What can hang from each mark:
K_274: K_211 K_507 K_662 K_914
K_211: K_274 K_368
K_709: K_368 K_914
K_662: K_274
K_595: K_274
K_507: K_662 K_914
K_368: K_274 K_709
K_914: K_507 K_709

Known rows, with every way that one mark hangs from another:
K_662{K_274}: [-0.33 -0.16 -0.91 -1.04  1.09 -0.28  0.61  0.86 -0.06 -0.73  0.73  0.13
  0.19  0.42  0.47  2.14 -0.57  1.57 -0.49 -0.28  1.28  0.51  0.35  0.11
  0.06]
K_274{K_507{K_914{K_709}}}: [ 1.42  1.34  0.57 -1.35 -1.29  3.55 -1.39  0.60 -2.32  1.18  0.70 -1.01
 -0.01 -4.27  1.69  1.33 -3.19 -0.12  1.04  0.85 -2.01 -0.38  0.78  1.86
 -1.14]
K_709{K_368 K_914{K_507{K_662}}}: [-1.25 -1.51  0.81  0.66  0.18  2.32 -0.35  0.54 -1.45 -0.50 -0.08 -0.61
 -0.59 -1.95 -0.01  1.14 -2.47  1.22  1.42  1.96 -0.31 -0.66  0.52  0.39
 -2.07]
K_595{K_274{K_211 K_507{K_914{K_709}} K_662}}: [ 3.79  0.99 -0.47 -1.01  0.23  2.62  0.28 -0.59 -2.70 -0.26  1.45 -1.18
  0.45 -5.70  2.53  3.55 -3.64  0.29 -0.18  3.68 -1.06  1.22  2.36  1.48
 -2.17]
K_662{K_274{K_211 K_914{K_507 K_709}}}: [ 1.05 -1.48 -0.61 -0.60  3.85  2.10 -0.11  1.23 -1.80 -1.85  1.17 -2.53
  0.81 -4.54  1.15  4.30 -1.96  3.91 -0.62  2.91  0.17  0.53  0.08  0.07
 -0.66]
K_709{K_368 K_914{K_507}}: [-0.42 -1.69  0.24  0.73  0.49  1.08  0.04  0.15 -1.41 -1.31 -0.15 -0.21
 -0.64 -2.61 -0.14 -0.19 -1.17  1.43  1.07  0.48  1.31  0.31 -1.02  1.41
 -1.08]
K_507{K_914}: [-0.71  1.99  0.28  0.00 -0.62  2.21  0.09  0.07 -0.64  0.39  0.29  0.16
 -1.00 -0.44  1.23  0.25 -1.55  0.61  0.13 -0.47 -1.55 -1.23  0.34  0.30
 -0.75]
K_662{K_274{K_507{K_914}}}: [-0.05  1.06 -1.52 -0.91 -0.30  2.72  0.29  0.56 -1.54  0.08  1.32 -0.64
 -0.32 -2.05  2.03  3.23 -2.52  0.77 -0.33  0.18 -0.42  0.21  1.10  0.77
 -1.02]
K_709{K_368{K_274{K_211}} K_914{K_507{K_662}}}: [-2.49 -1.82  0.38  2.01  0.99  2.38  0.83  1.26 -1.15 -2.16 -0.10  0.45
 -0.55 -2.75 -0.34  0.88 -1.85  1.97 -0.09  3.05 -0.65 -0.15  0.97 -0.76
 -1.45]
K_211{K_274{K_507}}: [ 0.24 -1.59 -1.39 -0.09 -0.38  0.37 -0.76 -0.55 -0.55 -0.58  0.92 -0.96
  1.20 -1.47  1.13  1.43  0.49 -1.80  0.40  2.30  0.87  0.48  1.27 -0.92
 -0.33]
K_211{K_274{K_507 K_662 K_914}}: [ 1.54 -1.84 -3.36  0.46  1.82  0.41 -1.54 -2.62  0.15 -0.31 -0.11 -1.89
  1.17 -2.72  0.20  3.00 -0.46 -2.35  0.53  4.24  0.08  1.19  1.43  0.52
 -1.66]
K_914{K_507{K_662}}: [-1.35 -0.82 -0.16  0.45  0.02  2.82 -0.73  0.60 -0.60 -0.14  0.48 -0.89
  0.00 -0.50  0.55  2.92 -1.74  0.23  0.29  2.41 -0.34 -0.76  1.52 -2.01
 -1.36]
K_595{K_274}: [ 0.86  0.51 -0.25 -0.60  0.73 -0.35  0.45  0.63 -0.51 -0.54  0.23 -0.05
  0.06 -1.07  0.02  1.16 -0.43  0.63  0.67  1.45  1.90  0.47  1.12  0.29
 -0.59]
K_274{K_914}: [ 0.21  0.00 -0.71  0.49  1.80  0.32 -0.83 -0.50  0.07  0.17 -0.96 -1.22
 -0.12 -1.45 -0.86  0.41 -0.35  0.47  0.35  0.96 -0.86 -0.20 -0.22  0.93
 -0.61]
K_507{K_662{K_274{K_211}} K_914{K_709}}: [-0.18  1.40  1.79 -1.66  0.97  3.86  0.75  2.03 -2.03 -0.28  1.77 -1.06
 -0.07 -1.93  2.98  3.66 -4.11  3.70 -0.27  1.68 -3.34 -1.69  2.22 -0.42
 -1.41]
K_662{K_274{K_211 K_507{K_914}}}: [ 0.26  0.46 -0.93 -0.33  0.28  2.54  1.63  0.39 -2.10 -1.21  2.16 -0.99
 -0.01 -2.52  2.97  2.91 -1.79  1.77 -1.90  0.92 -1.51  0.42  1.09 -0.51
 -0.78]
K_507{K_662{K_274{K_211 K_914{K_709{K_368}}}}}: [ 1.43 -1.38  1.43 -2.69  3.01  1.53  0.35  2.17 -1.36 -0.75  0.10 -1.52
  0.54 -2.45  0.21  2.05 -3.60  3.23  1.04  3.43 -2.41 -0.63  1.40  0.71
 -2.14]
K_507{K_662{K_274{K_211{K_368}}} K_914{K_709}}: [ 0.57  1.65  1.31 -2.45  0.43  2.90  2.33  0.95 -1.88 -0.39  1.21 -1.39
 -0.07 -0.67  2.78  2.84 -5.47  4.03  0.72  2.51 -2.55 -2.38  2.92 -0.48
 -3.20]
K_368{K_274{K_211 K_914{K_507 K_709}}}: [-0.38 -0.91 -0.85  0.99  2.89  2.33 -0.83  1.34 -1.07 -1.74 -0.39 -1.02
  0.38 -5.26 -0.53  1.94 -1.45  2.18 -0.16  3.49 -0.31  0.25  0.19 -0.03
 -0.43]
K_662{K_274{K_507{K_914{K_709{K_368}}}}}: [ 2.07  0.44  0.21 -3.84 -0.43  2.75 -0.04  2.03 -2.50  0.28  0.61 -0.13
 -0.04 -3.50  1.60  1.66 -4.45  1.27  2.02  0.58 -0.57 -0.08  0.90  2.54
 -1.73]
K_914{K_507 K_709{K_368}}: [ 1.52 -1.37  0.85 -2.49  0.05  1.40 -0.71  1.63 -1.42 -0.64 -0.04 -0.06
  0.36 -2.68 -0.28  0.08 -2.46  0.82  2.06  1.33  1.15 -0.09 -0.26  0.72
 -1.16]
K_709{K_914{K_507{K_662}}}: [-2.08 -1.07  0.42  2.30  0.67  2.75 -0.86 -0.03 -1.40 -0.23  0.46 -1.65
 -0.37 -2.37  0.85  3.00 -1.92  1.48  0.36  1.84 -0.48 -0.63  0.72 -0.21
 -1.44]
K_709{K_914}: [-0.71 -0.12  0.61  1.77  0.65  0.17 -0.27 -0.79 -0.77 -0.16 -0.09 -0.69
 -0.32 -1.71  0.21  0.18  0.10  1.13  0.07 -0.59 -0.25 -0.02 -0.71  1.85
 -0.09]
K_368{K_274 K_709{K_914{K_507}}}: [-3.45 -1.15 -1.26  3.56  1.17  0.22  0.40  1.37 -1.54 -1.36 -0.45  0.11
 -0.64 -3.94 -0.72  0.18 -1.00  1.04 -0.38  1.59  1.76  0.34 -0.32  1.40
  1.93]
K_595{K_274{K_662 K_914}}: [ 2.13  0.32 -2.18 -0.12  2.79 -0.36 -0.33 -1.36  0.09 -0.02 -0.88 -1.10
  0.13 -2.31 -0.82  2.83 -1.35  0.06  0.67  3.40  1.25  1.14  1.22  1.62
 -1.80]

Rows:
[-0.13  0.47  0.76 -1.57 -0.99  4.56 -1.90  0.77 -2.00  1.01  1.29 -1.59
  0.44 -3.17  2.61  3.04 -3.74 -0.56  2.08  3.53 -2.70 -1.92  3.10 -0.26
 -2.26] | K_211{K_274{K_507{K_662 K_914{K_709}}}}
[-1.08  0.23 -0.02 -0.10 -1.33  3.68  1.06  1.61 -1.37 -0.50  0.09  1.02
 -0.68 -2.19  0.71  0.26 -3.44 -0.54  0.04  2.98 -3.38 -0.75  2.49 -1.03
 -2.25] | K_709{K_368{K_274{K_211 K_507{K_662 K_914}}}}
[-0.31 -2.10 -1.45  1.43  0.09 -1.84  1.81 -1.28 -2.36 -0.72  0.07 -2.14
  0.86 -2.53  0.76 -0.60 -1.45 -0.37  1.14  3.28  1.02 -0.24  1.33  1.46
 -0.01] | K_211{K_274{K_507} K_368{K_709{K_914}}}
[-1.86 -1.69 -0.23  2.85  1.05  0.17  0.68  0.41 -2.43 -0.76  0.27 -1.43
 -0.34 -3.60  0.47  0.39 -1.06  1.42 -0.47  1.13  0.81  0.29 -0.77  1.38
  1.64] | K_368{K_709{K_914{K_507}}}
[ 0.90 -0.30 -0.54 -0.56 -0.40  1.58 -0.40  0.63 -1.49  0.62  0.58 -1.13
  0.31 -2.32  0.43  3.41 -2.11 -0.88  0.75  3.63  0.28  0.40  3.17 -0.44
 -2.05] | K_595{K_274{K_507{K_662}}}
[-0.98 -2.05 -1.05  1.71  2.29 -1.06  3.95  0.03 -2.92 -2.80  1.10 -2.20
  0.32 -2.31  1.57  1.56 -2.33  4.26 -1.51  2.40  1.70  0.32  0.39  0.25
  0.37] | K_662{K_274{K_211{K_368{K_709{K_914{K_507}}}}}}
[ 2.23 -1.03 -2.82  0.79  1.25  0.41 -1.25 -2.33 -0.35  0.80 -0.66 -1.94
  0.52 -3.09 -0.61  2.52 -1.46 -1.97 -0.18  2.88 -0.98  1.66  0.62  1.61
 -1.43] | K_274{K_507 K_662 K_914}
[ 2.74 -1.39  0.19  0.01  1.51  1.40 -0.93 -0.21 -2.12 -0.11  0.22 -2.87
  1.05 -5.58  0.60  1.20 -1.30  0.67 -0.30  2.94 -2.64  0.69  0.15  1.08
 -0.78] | K_274{K_211 K_507 K_914{K_709}}
[ 0.67 -1.48 -0.29  1.36  1.11  2.17 -0.33 -0.54 -1.39  0.23  0.26 -2.89
  0.54 -3.20  0.53  2.31 -1.48 -0.10 -0.98  4.04 -3.69  0.04  1.66 -1.31
 -1.72] | K_274{K_211 K_507{K_662} K_914}
[-0.65 -1.88 -0.22  2.81  1.00 -0.93  3.34 -0.81 -2.81 -2.20  0.33 -2.12
  0.12 -2.71  1.05 -0.60 -1.87  2.70 -1.00  2.71  0.38 -0.26  0.02  0.15
  0.29] | K_274{K_211{K_368{K_709{K_914{K_507}}}}}
[ 1.49 -0.91 -0.66  0.68  2.00  1.91  0.17 -0.12 -1.83 -0.24  0.50 -2.79
  0.58 -4.15  0.48  3.61 -1.82  0.45 -0.35  5.42 -1.85  0.57  2.77 -0.84
 -2.41] | K_595{K_274{K_211 K_507{K_662} K_914}}
[ 0.52 -1.42  0.33  0.81 -0.57  1.76  0.46 -0.14 -1.37 -0.05  1.22 -1.52
  0.69 -1.92  1.44  1.93 -1.07 -0.64 -1.47  3.09 -2.94  0.39  1.99 -2.08
 -1.08] | K_274{K_211 K_507{K_662}}
[-0.45 -1.13 -2.47 -0.02  1.99  0.48  0.03 -1.56 -0.11 -1.72 -0.62 -2.25
  0.84 -0.75  0.16  1.87 -1.38  0.74  1.88  4.32  2.05 -1.39  1.20 -1.25
 -2.70] | K_211{K_274{K_914{K_507}} K_368}
[-0.66  0.66 -1.00 -0.89 -1.71  2.97  0.52 -1.15 -1.16  0.16  0.52 -1.48
  0.24 -0.02  2.32  2.17 -3.89 -1.03  2.04  3.96 -1.67 -2.50  3.86 -1.57
 -3.85] | K_211{K_274{K_507{K_662 K_914}} K_368}
[-0.62 -1.32 -0.78  0.91 -0.34  0.35 -0.32  0.60 -0.92 -0.53 -1.01  0.97
 -0.50 -3.51 -1.39 -1.09 -1.07 -0.52  1.25  0.78  0.67  1.18 -0.24  2.71
 -0.68] | K_709{K_368{K_274{K_507}} K_914}
[-1.03 -1.89  0.28  1.65 -0.06  1.58  0.64  0.89 -1.55 -0.98 -0.11  0.27
 -0.26 -3.55 -0.41  0.03 -1.73  0.15  0.05  2.97 -2.04  0.61  1.43  0.40
 -1.48] | K_709{K_368{K_274{K_211 K_507{K_662}}} K_914}
[ 1.29 -2.03  1.39 -1.21  2.12  3.09 -0.47  1.41 -1.93 -0.82 -0.14 -1.98
  0.54 -3.98 -0.01  1.55 -3.54  2.04  1.23  4.57 -2.48 -0.87  0.88 -0.51
 -2.45] | K_274{K_211 K_914{K_507{K_662} K_709{K_368}}}
[-1.26 -1.33 -0.47  1.08  1.67  1.49  2.53 -0.39 -1.78 -2.24  1.34 -2.44
  0.13 -1.29  1.89  4.31 -3.10  4.32 -0.64  3.10  0.42 -0.56  1.80 -1.34
 -2.70] | K_709{K_914{K_507{K_662{K_274{K_211{K_368}}}}}}
[-0.41  1.78  0.86 -2.25 -0.61  2.46 -0.37  2.46 -0.84  0.00 -1.10  2.22
 -1.03 -2.25 -0.54 -1.55 -3.62  0.85  2.58  0.18 -0.85 -1.26  0.68  2.29
 -1.32] | K_507{K_914{K_709{K_368{K_274}}}}
[ 2.95 -0.58 -2.34 -0.28  0.28 -0.24  0.00 -1.33 -0.86  0.05  0.54 -0.72
  0.63 -2.80  0.18  3.20 -1.49 -1.81  0.19  3.29  2.04  2.30  2.00  0.87
 -1.32] | K_595{K_274{K_507 K_662}}
[ 1.21 -1.49 -1.24 -0.11  0.73  0.34  1.49  0.35 -1.33 -1.47  1.96 -1.27
  1.02 -1.97  1.62  2.69 -0.24  1.08 -2.12  1.43 -0.02  1.66  0.76 -1.01
  0.05] | K_662{K_274{K_211 K_507}}
[-0.74  1.16  2.09 -1.58 -0.32  3.73  0.53  2.68 -1.24 -0.50 -0.29  1.44
 -0.76 -2.35  0.54 -0.52 -4.12  1.54  1.41  2.47 -3.57 -1.91  2.07  0.06
 -1.93] | K_507{K_662 K_914{K_709{K_368{K_274{K_211}}}}}
[ 0.28 -1.24 -2.02 -0.42  0.72  0.46 -0.84  0.61 -0.21 -0.09 -1.91  0.38
 -0.12 -3.20 -2.40 -0.75 -1.41 -1.44  1.50  2.50 -0.04  0.86  0.36  1.84
 -1.34] | K_709{K_368{K_274{K_507 K_914}}}
[ 3.51 -1.09 -1.31 -2.38  2.85  1.02 -1.06  0.16 -1.42 -0.64 -0.90 -1.05
  0.40 -4.90 -1.03  2.94 -3.96  0.99  2.94  4.80  2.26  1.11  1.00  2.60
 -3.00] | K_595{K_274{K_662 K_914{K_507 K_709{K_368}}}}
[-1.65 -0.89 -1.01 -0.42  1.10  2.53  0.00  1.53 -0.61 -0.75  1.27 -0.97
  0.13 -0.27  1.12  4.97 -2.39  1.82 -0.20  2.29  0.88 -0.35  1.83 -2.00
 -1.21] | K_914{K_507{K_662{K_274}}}
[-2.11 -0.12 -2.36  0.84  1.18  2.15 -0.05  0.08  0.29 -0.59 -1.81 -1.11
 -0.23 -1.00 -1.65  2.33 -3.77  0.82  1.81  4.69  0.39 -1.79  2.36 -1.04
 -3.28] | K_211{K_368{K_274{K_914{K_507{K_662}}}}}
[ 0.50  1.27  2.60 -2.97 -1.07  3.57 -0.49  1.99 -1.59  1.24 -0.33  0.28
 -0.88 -1.35  0.75 -0.08 -4.80  0.85  2.89  1.28 -3.25 -2.41  1.66  1.35
 -2.59] | K_507{K_662 K_914{K_709{K_368}}}
[-2.48 -0.96 -1.28  2.22  2.43  3.06 -0.37  0.76 -0.26 -1.57 -0.28 -0.99
 -0.10 -2.82 -0.54  3.07 -1.56  1.33 -0.97  4.51 -1.50 -0.48  1.73 -2.34
 -1.32] | K_368{K_274{K_211 K_914{K_507{K_662}}}}
[ 3.27  1.14 -2.23 -0.55 -0.42  0.88  2.73 -2.50 -1.94 -0.77  0.83 -1.18
  0.05 -2.53  2.18  2.59 -3.82  0.15 -0.10  4.19  0.00  0.52  3.10  0.07
 -3.70] | K_595{K_274{K_211{K_368} K_507{K_914} K_662}}
[ 2.55  1.02 -0.55 -1.26 -1.07  3.09 -1.28 -0.94 -1.83  1.48  0.43 -0.86
  0.11 -4.13  1.66  2.23 -3.89 -1.21  0.87  1.56 -1.99  0.50  1.26  2.40
 -1.62] | K_274{K_507{K_914{K_709}} K_662}
[-2.85  0.81 -0.90  1.20 -1.37  3.03  0.23  2.07 -1.91  1.06 -0.34  0.24
 -0.82 -2.79  0.39  0.82 -3.97 -1.43  0.08  2.91 -2.61 -1.19  2.80  0.15
  0.20] | K_368{K_274{K_507{K_662 K_914}} K_709}
[-0.59  1.90  1.25 -2.46  0.30  3.89 -0.51  2.08 -1.51  0.93  0.91 -0.80
 -0.50 -1.49  2.08  3.89 -4.72  2.67  1.39  0.90 -2.07 -2.00  2.19  0.90
 -1.69] | K_507{K_662{K_274} K_914{K_709}}
[ 2.47 -0.27 -1.70  0.65  3.51 -0.44  0.97 -1.85 -0.23 -1.16  0.08 -1.50
  0.48 -2.85  0.08  2.56 -0.81  0.98 -0.85  3.93  0.12  1.50  1.27  0.50
 -1.47] | K_595{K_274{K_211 K_662 K_914}}
